Known rows, with every way that one mark hangs from another:
sabede{bitasud}: [-16.3  15.9  -3.1   5.1  31.3  12.4  14.2 -35.0 -15.8  -6.4  12.6  -9.3
 -45.2  11.8  -1.8   8.4  21.8  -5.2  -2.4  23.2   5.2]
zova{duti{sabede{bitasud{ludutir} kevik}}}: [ 18.6  -9.2 -15.5  -5.7  17.4 -11.4 -10.1  -6.4 -31.2 -24.5   3.7 -13.0
 -30.1   7.9  -8.3   0.0 -28.8  19.4  19.3  21.8  15.1]
vilubip{zova}: [  2.3 -12.7 -12.4  12.6  45.2  18.6  19.6   8.5   4.5  -0.8  13.8   3.7
   9.5  13.1  21.4  10.8  -1.3 -40.0  -9.7 -14.3 -12.6]
labo{bitasud{ludutir} duti{sabede{kevik}}}: [ 46.5 -17.4  12.2 -68.1 -18.5 -23.7 -44.0  43.7  14.1 -33.3  17.2 -33.8
  -3.4   9.8 -53.0  39.7  -2.2  26.3  45.4 -20.6  42.0]
sabede{bepar kevik}: [-11.2   8.1   1.5  17.4  15.1   8.6  12.8  12.8 -29.4   0.6  17.5  11.0
  10.5   7.7 -48.4   1.1  16.6 -11.5   0.6  -4.0   1.6]
ludutir{bitasud}: [ -3.8   0.8  -7.5  11.5  33.2  21.4   2.2  12.5 -23.1   6.3  35.2 -15.9
 -44.1  13.7   1.1  19.9  22.7 -19.2 -17.6  -6.0  -1.0]
duti{labo{bitasud}}: [13.4 13.4 12.3 -6.8  0.2 -2.5  6.4 11.4 15.7 17.6  8.1  0.4 -9.1 22.1
  7.2  3.5 27.0  7.6 -4.5  4.8 11.9]
zova{duti{labo}}: [ 11.6  16.7 -11.1  31.9  18.5   0.5  41.1 -10.9 -15.5  21.0  10.2  29.7
  -2.1  26.4  65.3 -18.0  -1.8   2.3  -8.4   1.2 -11.3]
duti{labo sabede{bepar bitasud{ludutir}}}: [-32.7   7.2   2.4   1.3 -26.9  19.3 -11.0 -16.8 -13.1  48.2 -18.3 -16.8
  15.2 -21.3 -22.3 -27.1  25.2  11.0 -22.0  26.1 -19.8]
duti{labo}: [ -2.8  10.4  -2.4  19.3   2.5  -7.5  14.9   9.9 -11.0  28.4  14.1  24.0
  -7.3  16.1  29.5  -8.6  26.9 -10.5 -17.5   3.8  -7.3]
vilubip{zova{duti{sabede}}}: [ 10.8 -10.6 -12.7  13.6  25.2  -0.6  20.0   9.8   7.1  -6.4   0.6   2.9
  19.1  -0.1  37.0 -12.0 -35.8 -22.2  -3.4 -22.7 -24.0]
bovar{duti{sabede} vilubip{zova}}: [-16.5 -42.6  -2.7   6.3   8.6   9.4 -21.7  -1.0  17.2 -17.9 -23.0  11.3
  18.6 -21.2  -5.7  16.7 -10.0 -48.4  -4.7 -11.8 -12.2]
labo{bitasud duti{sabede{bepar}}}: [ -1.2  24.1  35.3 -51.3 -35.1   0.3  -6.3   6.6  25.1   0.3   6.6 -36.7
  22.8 -10.3 -52.9   5.2  21.4  16.2  18.3 -25.9   3.9]
labo{bitasud{ludutir} duti}: [ 45.9  -1.3   8.9 -66.5  20.1  11.5  -4.6   8.7  22.7 -13.6  25.3 -39.2
 -10.2  37.0 -11.5  34.4  18.1  10.8  31.7 -17.3  22.1]
bovar{vilubip}: [-12.4   1.4  -5.0   7.6  37.3  19.1  -6.7   6.3  12.5 -22.2   1.3  12.6
 -30.2   5.5  -6.5  21.2  10.1 -25.2  -7.7 -17.9   4.8]
zova{duti{sabede}}: [  5.5  11.6   9.5   0.6   5.5 -20.0  10.7  11.5  -1.4  -1.7  11.3   1.3
 -11.0   1.1  21.1 -17.2 -11.0  -8.3   0.6 -11.1 -16.4]
labo{bitasud duti{sabede{kevik}}}: [ 29.1  -0.2  17.6 -47.6 -29.1 -37.9 -30.6  37.8  15.0 -40.0  19.4 -18.8
  -6.6   3.7 -49.3  35.7   0.5  29.6  40.2 -18.5  42.6]
duti{labo sabede}: [-12.0   6.3  11.8  12.7 -32.8 -32.4 -15.4  30.4   2.2  30.0   3.2  15.6
  -0.8 -13.0   9.8 -17.2  20.3  -6.7 -19.5   4.6 -11.7]
duti{sabede}: [ -6.7   3.9  21.0  -9.1  -8.8 -28.9 -16.7  31.3   5.8   8.5  11.8  -5.6
 -16.2 -11.8 -18.7  -4.4  18.4 -18.3  -8.0  -5.7 -12.3]
vilubip{zova{duti}}: [ 18.1  -5.8 -26.1  24.9  59.7  25.8  47.9  -9.8  -3.3  -8.9  11.6  13.8
  15.4  27.1  55.8   0.4 -28.8 -28.0   0.6 -21.4 -20.4]

Rows:
[  8.3 -28.5 -36.0  29.0  32.8   6.5 -10.2  28.4   5.8 -55.5 -15.4  32.3
  15.8 -13.2   5.9  17.7 -62.2 -11.1  12.2 -32.9  14.3]	bovar{vilubip{zova{duti{sabede{kevik}}}}}
[-11.3 -22.5  10.4  -0.9 -22.7 -31.9 -22.0 -26.1 -33.9 -12.0   0.5  -2.6
 -27.8  -9.2 -41.6  12.2   9.0  -1.0  12.6  44.2  19.4]	bovar{duti{sabede{bitasud kevik}}}
[ 19.2  13.6  29.2 -58.3 -27.1 -25.9 -19.3  18.8  30.1 -18.7  17.0 -29.8
 -10.1   1.0 -25.6  21.6  15.0  14.5  24.6 -21.1  18.1]	labo{bitasud duti{sabede}}
[  0.8   2.5  27.7 -30.7 -31.6   8.4 -22.5  29.0  19.1  42.3 -14.4 -29.7
  35.2  -8.0 -40.7 -21.6  20.4  11.2 -12.5   1.8 -12.7]	duti{labo{bitasud{ludutir}} sabede{bepar}}
[ -9.1  -0.7 -30.5  37.2   5.5  12.5  25.0 -34.8  -6.3   7.2 -16.6  16.1
  15.8  -8.0  61.5 -19.1 -30.9   7.6 -14.0  13.6 -15.9]	vilubip{zova{duti{labo sabede{bitasud}}}}
[ -6.4 -17.1  26.2 -17.0 -37.1 -10.9 -36.4  -1.1  29.7  -3.0 -27.9   2.5
   0.9 -13.3 -15.6  11.5  15.3  -1.2  -1.2  11.1  15.0]	bovar{duti{labo{bitasud} sabede} vilubip}
[ 21.7  19.6  13.9  -8.0 -19.7 -19.8   5.7  13.3  17.4  10.4  -2.7  -0.7
   2.9   7.9  29.0 -18.3  -7.0  23.1   1.3  -0.8   1.9]	zova{duti{labo{bitasud} sabede}}
[  3.9  12.7   0.1  21.6 -17.7 -25.0  12.1  10.1  -5.1  21.2   1.9  25.1
   5.7  -0.6  48.2 -29.3  -5.7   6.4 -12.2  -2.4 -15.3]	zova{duti{labo sabede}}
[ 34.8  -2.6 -20.7  15.9  34.7  26.4  39.6  -8.7  15.2   4.3  -2.7  12.6
  26.7  32.2  64.0  -2.7 -24.3   6.1   2.4  -6.9   2.0]	vilubip{zova{duti{labo{bitasud}}}}
[-12.4  20.7  -9.4  23.3 -14.3  -7.9  17.5 -32.1 -11.9  10.7  -6.7  14.0
 -13.1  -6.7  41.7 -26.8  -7.2  25.4 -10.8  25.6  -6.5]	zova{duti{labo sabede{bitasud}}}
[-23.0  13.1  -1.8  -7.6 -32.6   0.6  -4.6 -20.0 -20.5 -21.8   8.2  -9.6
   2.4 -22.5 -60.9  10.3   8.7  25.6  19.5   0.8  19.5]	labo{duti{sabede{bepar bitasud kevik}}}
[ 38.9   0.1  14.5 -27.8  -7.3  -9.4  -8.6  20.3  19.2  17.1  -4.5 -16.4
  10.1  16.7  22.6 -13.5 -14.5  24.2   4.1   5.5   1.9]	zova{duti{labo{bitasud{ludutir}} sabede}}
[ 14.2  -1.7 -34.2  42.7  32.4  23.4  48.5 -10.6  -6.0  14.6   2.3  32.6
  31.6  23.4  82.5 -12.3 -25.2 -16.5 -13.6 -13.3 -18.8]	vilubip{zova{duti{labo}}}
[ -1.0   9.6 -20.9  31.7 -18.0 -21.4   7.0 -17.3 -32.9  -7.6  -5.3  29.3
 -16.3  -4.6  18.6 -14.1 -20.8  35.1   4.6  29.9  20.0]	zova{duti{labo sabede{bitasud kevik}}}
[-40.0  12.3  -7.3  30.1 -39.9  -3.9  -8.0  -8.1 -28.9  17.1 -12.8  13.2
  11.8 -28.7 -42.0 -16.8  13.6  21.9 -14.9  29.4   8.5]	duti{labo sabede{bepar bitasud kevik}}
[-22.0   7.2  -1.9 -10.6  32.2  46.3  16.4 -36.8 -19.8  22.3   0.1 -33.4
  -5.6   8.4 -31.8  -5.1  26.2  -7.9 -12.0  20.1 -15.9]	sabede{bepar bitasud{ludutir}}
[ 37.7  -4.8  23.4 -77.5 -13.1 -13.0 -35.0  28.0  32.7 -10.2  14.2 -48.0
  -1.7   8.4 -29.9  24.6   8.5  12.3  29.0 -21.2  18.0]	labo{bitasud{ludutir} duti{sabede}}
[-29.8  27.5   6.2  12.0   2.0  19.8  27.4 -44.2 -16.2   8.5  -9.6 -17.2
  -1.2 -15.1 -11.0 -29.8  -2.7  11.8  -8.6  12.8 -24.1]	zova{duti{sabede{bepar bitasud}}}
[-50.4  24.6   8.1  20.5 -39.7   8.7   0.5 -26.4 -10.4  37.7 -15.6   0.8
   8.7 -28.8 -21.7 -32.8  29.7  12.6 -27.9  26.4 -20.5]	duti{labo sabede{bepar bitasud}}
[-15.0  20.7  29.2 -10.8 -43.2  -3.7 -12.3  18.7  19.1  37.2 -12.7 -12.1
  26.7 -15.0 -35.0 -23.4  25.8  11.2 -15.0   1.9  -5.7]	duti{labo{bitasud} sabede{bepar}}
[  0.0 -16.8 -24.9  22.5  35.4  20.5   3.3   8.3  22.1 -34.0 -17.9  16.8
  14.9 -14.0  26.1   5.1 -44.8 -21.6  -4.5 -35.2 -11.3]	bovar{vilubip{zova{duti{sabede}}}}
[-32.7 -38.9 -12.3   8.8  10.7  24.4 -20.3 -41.9  11.0 -22.4 -29.0  -2.0
  -4.6 -30.6  -7.0  21.0 -12.7 -30.5  -3.8  14.8  -1.1]	bovar{duti{sabede{bitasud}} vilubip{zova}}
[-12.2 -31.0  -0.8  20.5 -40.3 -27.4 -34.9  16.8  -9.0  -9.4 -22.0  42.3
   4.6 -18.0 -18.6  13.5   3.7  -8.8   0.2   9.5  21.8]	bovar{duti{labo sabede{kevik}} vilubip}
[ -5.1 -40.1 -16.8  14.7  43.0  31.8   7.9 -21.9   6.3 -16.6 -12.2  18.1
  11.5   6.5  14.5  29.7  -6.0 -53.1  -4.1 -13.4  -6.3]	bovar{duti vilubip{zova}}
[  1.4   7.1 -12.0  13.9   4.0 -17.9   0.7 -14.7 -29.7 -31.7   2.8   5.4
 -34.1  -2.9 -11.7  -1.4 -24.9  21.9  11.5  20.2  12.8]	zova{duti{sabede{bitasud kevik}}}
